Each row comes from the steps of one path. Every step used is in the known rows, and no mark comes twice. Write the path behind each row, first mark first.
Known rows:
Y T R: [ 3.07  0.04  0.88 -1.37  2.24 -0.95  1.77  0.73  2.35 -1.41  0.36  2.36
 -0.08  1.32  1.06 -0.73  0.19  3.14  1.20  0.38  4.79  0.53  4.25  2.01
  1.93 -0.24]
F W Y T: [ 1.81  0.24  5.62  2.05  2.66 -1.13  3.05  0.72  4.53 -0.08 -0.20  1.71
  1.27 -1.14  2.56 -1.09  1.36  1.93  0.54 -0.44  6.25 -1.53  0.13  4.27
  0.89  0.76]
W U A V T: [-1.01  4.37  1.06 -1.55 -3.83 -5.08  4.36  0.05  2.36 -0.77  0.95  1.62
 -0.61 -2.25  2.62 -0.09  3.48  2.84  1.65  0.77  3.73  4.17  1.51  4.59
  3.78 -1.39]
T Y W F A V: [-0.23  3.96  1.47  0.22  0.19 -3.36  0.80 -2.16  1.50 -0.95  2.01  0.67
  0.03 -0.32  1.27 -5.58  3.00  3.69  3.53 -1.34  0.94  0.28  2.30  3.32
  1.69 -0.19]
W Y: [ 1.64 -1.18  2.39  2.13 -0.16 -0.96 -0.39 -0.39  1.87 -0.46  0.68  1.46
  1.34 -1.51  2.35 -3.94 -1.26  1.56 -1.07  0.62  4.97 -1.98  1.64  2.67
  3.13 -1.43]
W F A U: [-0.11  1.74 -1.13 -0.37 -1.30 -1.15  2.69 -0.71 -1.73  0.59  3.24  1.89
  2.46  0.86  2.37 -6.78  0.87  4.05  1.93  0.22  2.85  2.56  0.82  0.50
  1.84  1.23]
A V T: [-0.34  3.58  1.58 -0.40 -2.06 -4.30  2.30 -1.47  2.02 -1.56  1.53  0.72
 -0.46 -3.09  2.60 -0.70  4.07  2.43  0.80 -0.61  3.13  4.66  2.20  4.40
  3.89 -1.21]
T V A F W: [-1.13  4.62  0.10 -0.08 -2.00 -1.93  2.58 -1.23  3.98 -0.43 -1.30 -0.21
 -1.50  0.26  2.38  0.75  3.89  0.22  2.95 -3.24  3.79  1.34  1.50  0.45
 -0.62 -2.89]
Y T V A U W: [-1.49  5.86  0.07 -1.38 -2.66 -3.09  4.72 -0.90  2.76  1.88  0.58  2.49
  1.19  2.39  1.80 -3.12  2.20  3.16  0.70 -2.01  2.03  1.38  1.06  1.92
  1.14 -0.02]
U A: [-0.72  1.21  0.14 -1.84 -1.54 -3.30  3.50  3.22  2.76 -1.27 -1.23  3.71
  0.42  2.91  1.05  0.44 -0.87  3.49  1.00  2.09  1.75 -0.63  0.99  1.65
  2.28 -1.77]
U W Y T R: [ 3.10  0.16  1.71 -0.03  1.54 -1.37  1.50 -0.27  2.73 -1.41  0.20  2.79
  0.52  0.67  1.97 -2.77 -1.18  3.36  0.97 -0.14  5.61 -1.06  3.89  2.97
  1.81 -0.35]
T F A: [ 0.16  1.63 -2.76 -1.22 -0.45 -1.68  0.83  0.66  0.40 -1.72 -0.60  0.83
  5.19  3.59  3.64 -4.01  0.37  1.98  3.00  0.04  1.55 -0.35  1.52  2.81
  1.22 -0.63]
V T: [ 0.43  2.05 -0.48 -0.06 -1.30 -2.78  2.34  0.04  2.67 -2.31  0.41  0.76
 -0.04 -2.02  3.98  0.96  2.24  1.79  0.10  0.02  4.88  4.58  1.22  3.86
  3.55 -1.17]
U A V T Y W: [ 1.21  4.00 -0.53  1.33  0.93 -3.21  2.19 -0.49  5.99 -1.90 -1.06  1.63
 -2.46 -2.53  2.51 -0.39  4.02  3.16  4.96  1.91  4.15  1.51  1.94  5.04
  1.23 -0.84]
F T Y W U A: [-0.49  2.96 -1.29 -1.55 -2.68 -2.99  5.26  2.69  4.47  0.13 -1.62  1.84
 -1.31  0.68  2.31  1.02  0.99  3.66  2.87  3.99  4.94 -1.42  0.51  3.10
  2.24 -1.13]
W U A F: [ 0.41  1.66  0.24 -0.91 -2.63 -3.80  2.80  0.66 -0.95  0.70  0.83  3.55
 -1.15  1.47  1.51  1.06  0.66 -1.01  1.76  0.39  4.53  1.30  2.16  0.05
  2.95 -1.97]
T V A: [-0.34  5.64 -1.26 -1.18 -1.03 -1.66  2.26  2.48  5.47  0.96 -0.52 -1.07
  0.16  2.84  2.64  0.16  3.40  1.74  0.15 -2.04  3.10  3.21  2.48  1.57
  1.37 -2.71]
A V T F: [ 0.31  2.48 -0.09  0.94 -2.30 -4.67 -0.02 -0.86  2.28 -0.98  0.37 -0.26
  3.05 -1.15  2.30 -3.10  4.43  0.09  1.67 -0.89  3.24  3.55  2.56  4.36
  3.58 -1.65]
Y W U A V T R: [ 1.42  3.14 -1.69 -2.36 -2.18 -2.97  2.26 -0.53  2.98 -1.78  0.10  1.26
 -1.83 -1.60  2.08 -1.35  1.53  4.14  3.48  1.78  4.69  3.09  4.42  3.17
  2.57 -2.15]
A V T R: [ 1.68  2.15 -0.83 -1.77 -1.60 -2.78  1.08 -1.64  1.72 -2.71  1.15  1.34
 -0.89 -1.48  1.83 -2.05  1.54  3.82  1.83 -0.10  4.06  3.45  5.12  2.79
  3.13 -1.91]
A U W F T: [-0.93  2.56  0.31  2.03 -1.65 -2.98  1.67 -1.92  0.95 -2.05  2.09 -2.06
  0.91 -1.93  3.85 -3.61  0.42  4.16 -2.17 -1.68  4.62  0.34  0.27  2.35
  3.78  0.58]
U A F T V: [ 0.74  3.78  0.37 -0.25 -0.41 -4.50  2.09  0.44  2.56 -0.79  0.51 -1.81
  0.35  1.87  0.87 -1.79  1.45  0.48 -0.14 -1.29  3.34  2.01  4.33  1.49
  3.33 -0.78]
A V: [-0.62  2.71  3.34 -1.29 -1.34 -3.20  0.93 -1.94  0.81  0.36  1.85  1.14
 -0.49 -0.69 -1.10 -2.96  3.44  2.52  0.33 -0.61 -0.32  0.11  3.28  1.84
  3.32 -1.25]
F A V: [-1.07  3.73  1.80 -2.35 -1.18 -2.95  1.75 -1.70 -0.57 -0.60  1.66  1.40
  1.44  0.85  0.67 -4.23  2.36  3.83  2.15 -0.46 -1.00 -0.16  2.62  2.53
  2.13 -0.53]
W F T V A U: [-0.57  5.07 -1.15  0.10 -2.49 -1.81  3.43  0.19  1.61  1.96  2.87 -0.87
  1.13  0.00  2.53 -4.40  3.86  3.70  0.18 -0.92  4.26  4.80  1.84  0.60
  2.14  0.07]
W U A: [-0.84  1.73 -0.51 -2.90 -3.74 -2.77  5.06  3.59  2.79  1.05 -1.23  2.89
 -0.31  2.56  1.20  0.83 -0.14  2.80  1.21  3.14  3.70 -0.91  0.47  1.64
  2.82 -1.83]
T V A U: [-0.52  4.83 -1.33 -1.19 -2.50 -1.35  3.81  0.61  1.68  2.68  2.15  0.76
  1.04  1.22  1.43 -3.64  4.25  2.98  0.83 -0.03  3.10  4.40  2.33  0.24
  1.67 -0.46]

Which path is each row?
[ 0.78  1.84 -1.58  0.47  1.95 -0.66  0.10  0.18  1.68 -2.18  0.34 -0.36
  1.59  1.22  4.14 -4.28 -0.49  3.22  2.78 -0.50  2.77  0.43  0.15  2.27
  0.69 -0.26] : Y W F A
[-0.31  2.50  0.29  0.42 -1.41 -3.83  2.69 -0.42 -1.01 -2.71  1.01  0.32
  0.58 -0.80  3.67  0.84  0.41  2.34 -0.55  0.21  4.46  0.65  2.10  1.87
  3.61 -0.46] : U A F T
[ 1.95  2.91 -1.75 -0.82 -0.37 -2.56  0.38 -1.65  2.13 -3.29  0.93  0.18
 -0.87 -1.91  3.09 -3.58  1.12  4.37  3.47 -0.39  4.35  3.71  4.43  3.22
  1.99 -1.51] : Y W F A V T R
[ 0.56  2.87 -2.09  0.69 -0.87 -1.71  3.19 -1.31  0.06 -0.24  2.74  1.91
  1.62 -0.82  3.76 -6.11  2.38  4.33  3.82  0.68  4.61  3.69  0.90  2.44
  1.29  1.55] : V T Y W F A U
[-0.12  2.11 -2.17 -1.31 -2.16 -1.32  2.87 -0.51 -2.04  0.80  1.97  2.27
  4.62  1.86  2.14 -6.68  1.94  3.33  2.96  1.40  2.10  1.87  1.71  1.19
  1.59  0.91] : T F A U
[ 1.00  3.49 -0.65 -0.68 -2.27 -1.60  3.11 -0.79  4.63  1.93 -0.07 -0.19
 -2.88 -2.54  2.05 -0.08  4.84  1.32  3.57  2.54  6.09  1.22  1.31  3.79
  2.73 -1.01] : A V T Y W U
[-0.78  2.67  0.14  2.03 -1.91 -2.80  0.94 -1.24  2.41  0.37  2.12  0.49
 -0.16  0.15  2.45 -4.84  0.85  2.61 -0.64 -3.51  3.75  1.87 -0.26  0.84
  2.36 -0.63] : V A U W F
[ 1.82  0.72  5.21  1.98  2.35 -2.27  2.85  0.37  3.41  0.16  0.41  2.93
  1.79  0.03  2.80 -1.76  0.06  1.60 -0.56 -0.80  5.30 -1.74  0.45  4.61
  1.97  1.12] : U W Y T
[-1.39  3.23  0.19  0.33 -3.08 -3.06  1.89 -1.57  4.97 -1.63 -1.77 -1.02
  1.06 -1.58  2.01 -1.90  4.62  1.48  3.49 -1.34  3.19  0.94  0.76  3.52
  0.45 -2.29] : A V T F W
[ 1.08  3.28  0.31  0.07 -0.09 -3.76  1.23 -0.59  2.35 -0.54  1.01 -2.69
  0.25  1.20  0.90 -2.09  2.09 -0.18 -0.75 -1.78  3.51  2.34  4.59  1.35
  3.50 -0.58] : A F T V
[-0.50  3.94 -0.03  0.31 -3.23 -5.13  5.43 -0.92  5.41 -1.32  0.21  3.03
 -2.08 -1.50  2.64  0.11  5.21  2.96  4.17 -0.17  5.93  1.69  1.80  5.81
  2.52 -0.79] : F W U A V T Y
[-0.27  1.75  1.44  0.55 -0.52 -1.85  2.37 -0.06  5.51 -0.72 -2.30 -0.31
  1.64  0.36  1.55 -1.02  3.72  1.10  2.95 -1.21  3.84 -1.09  0.18  2.91
 -0.27 -1.09] : Y T F W
[ 1.01  1.71 -0.38  2.22 -0.37 -3.64  2.54 -1.91  1.81 -2.55  1.42  1.94
 -0.84 -0.69  3.29  0.35  3.10  1.60  1.20 -1.05  6.27  0.10  3.12  3.67
  3.44  0.26] : A F T Y
[ 0.66 -0.42  1.74  2.94 -1.59 -1.17 -0.18 -1.13  4.04 -0.81 -1.14  0.05
  2.27 -1.86  2.58 -4.95  0.43  1.22  1.25 -0.40  5.35 -2.86  0.79  3.30
  1.17 -2.22] : T F W Y
[ 0.18  3.71  0.14  0.83 -0.74 -3.97  1.74 -0.76  3.43 -0.09  1.51 -3.43
  0.69  1.11  0.89 -5.26  1.65  1.89 -1.20 -2.41  3.37  2.15  3.13  1.72
  3.43  0.20] : A U W F T V
[ 2.20  0.85 -1.73  0.70  0.55 -0.93 -0.69 -1.09  2.38 -3.47  0.75 -1.94
 -0.91 -1.62  2.91 -2.91 -0.68  4.64  0.55  0.22  5.38  0.60  3.89  1.55
  2.68 -1.05] : Y W F T R
[-1.40  2.45  0.74 -0.55 -2.38 -2.64  3.24 -0.78  2.73 -1.53 -1.62  2.14
 -1.38  0.34  1.66  0.86  1.62  1.13  3.25 -1.18  3.12 -0.62  0.66  0.47
 -0.19 -2.47] : U A F W
[-0.99  4.10  1.39 -1.05 -2.79 -5.34  3.64 -0.13  2.40 -1.90  0.86  1.86
 -0.14 -2.03  2.59 -0.27  3.09  3.20  1.50  0.24  2.84  4.25  1.89  4.55
  3.52 -1.37] : U A V T
[ 0.62  2.11 -0.42  1.89 -0.81 -4.39  3.43 -0.93  2.18 -2.70  1.02  2.75
 -0.62 -0.05  3.21  0.52  2.46  2.29  1.87 -0.38  6.14 -0.32  2.76  3.93
  3.24  0.12] : U A F T Y
[ 1.65  0.74 -2.01 -1.32 -0.64 -1.02  0.85 -0.81  1.04 -3.33  0.33 -0.44
  0.14 -0.30  2.46 -1.60 -0.77  4.89 -0.03  0.74  4.42 -0.15  4.55  1.55
  3.12 -1.19] : F T R
[-1.23  2.45  0.38 -2.33 -3.40 -3.22  6.01  3.39  4.63  1.03 -2.24  2.36
  0.42  2.37  1.50  0.81  1.47  2.40  3.16  2.35  4.50 -1.40 -0.38  2.74
  1.20 -1.49] : Y T F W U A
[ 2.69  0.88  0.67 -0.77  1.02 -1.25  2.67 -0.53  1.12 -1.04  1.01  3.40
  1.72  1.11  2.53 -4.68 -1.28  4.39  2.25  0.15  5.38 -0.56  3.76  2.88
  1.18  0.48] : F A U W Y T R
[ 1.30  3.24  0.24  1.54  1.36 -3.13  0.22  0.06  5.14 -0.80  0.56 -4.95
 -0.34  0.19  1.17 -3.73  1.87  1.21 -0.75 -1.60  3.89  2.06  3.32  2.08
  3.08 -0.30] : Y W F T V
[-1.42  3.94  0.07 -0.08 -2.25 -1.38  2.58 -1.41  3.12 -0.88 -1.17  0.62
 -1.45 -0.44  2.99  1.56  3.51  0.69  2.71 -2.64  4.03  0.80  0.64  0.50
 -0.58 -2.90] : V A F W
[ 0.38  3.40 -0.42  0.75 -1.19 -4.57  3.67 -1.64  3.36 -2.42  1.31  3.24
 -0.36 -0.99  3.25 -1.13  4.54  2.98  3.76 -1.02  4.88  2.51  2.68  6.01
  2.85 -0.02] : F A V T Y
[ 0.34  0.20  2.49  2.25 -1.60 -2.13  1.24 -1.12  2.48 -1.14 -0.53  2.13
  0.29 -1.76  2.88 -2.98 -0.58  1.10  1.67 -0.35  5.38 -2.38  0.86  2.26
  1.07 -2.26] : U A F W Y
[-0.16  1.38  2.34  2.53 -2.77 -3.33  1.22 -0.88  4.41 -1.32 -0.91  0.65
  2.11 -2.60  3.07 -4.81  1.10  2.24  2.30 -0.13  5.03 -1.59  0.79  4.55
  1.33 -2.25] : U A V T F W Y
[ 0.42  0.41  2.08  1.86 -1.53 -1.99  0.45 -1.68  2.31 -0.55 -0.12  2.26
  1.62 -0.55  2.72 -4.73 -2.08  2.01 -0.90 -0.74  3.68 -3.32  1.10  3.16
  2.75 -1.66] : U W Y
[-0.83  3.95 -1.16 -1.06 -2.90 -0.53  3.64  0.31  0.36  1.94  2.20  2.14
  1.06  0.14  2.38 -2.60  3.68  3.96  0.81  0.68  3.41  3.66  1.20  0.30
  1.70 -0.38] : V A U
[ 1.95  2.69 -1.39  1.82  1.81 -1.71  1.27 -0.76  6.10 -2.01 -1.24  0.85
 -2.23 -2.59  3.12  0.20  3.70  2.33  4.05  1.71  5.24  1.82  1.68  4.65
  1.35 -0.70] : V T Y W
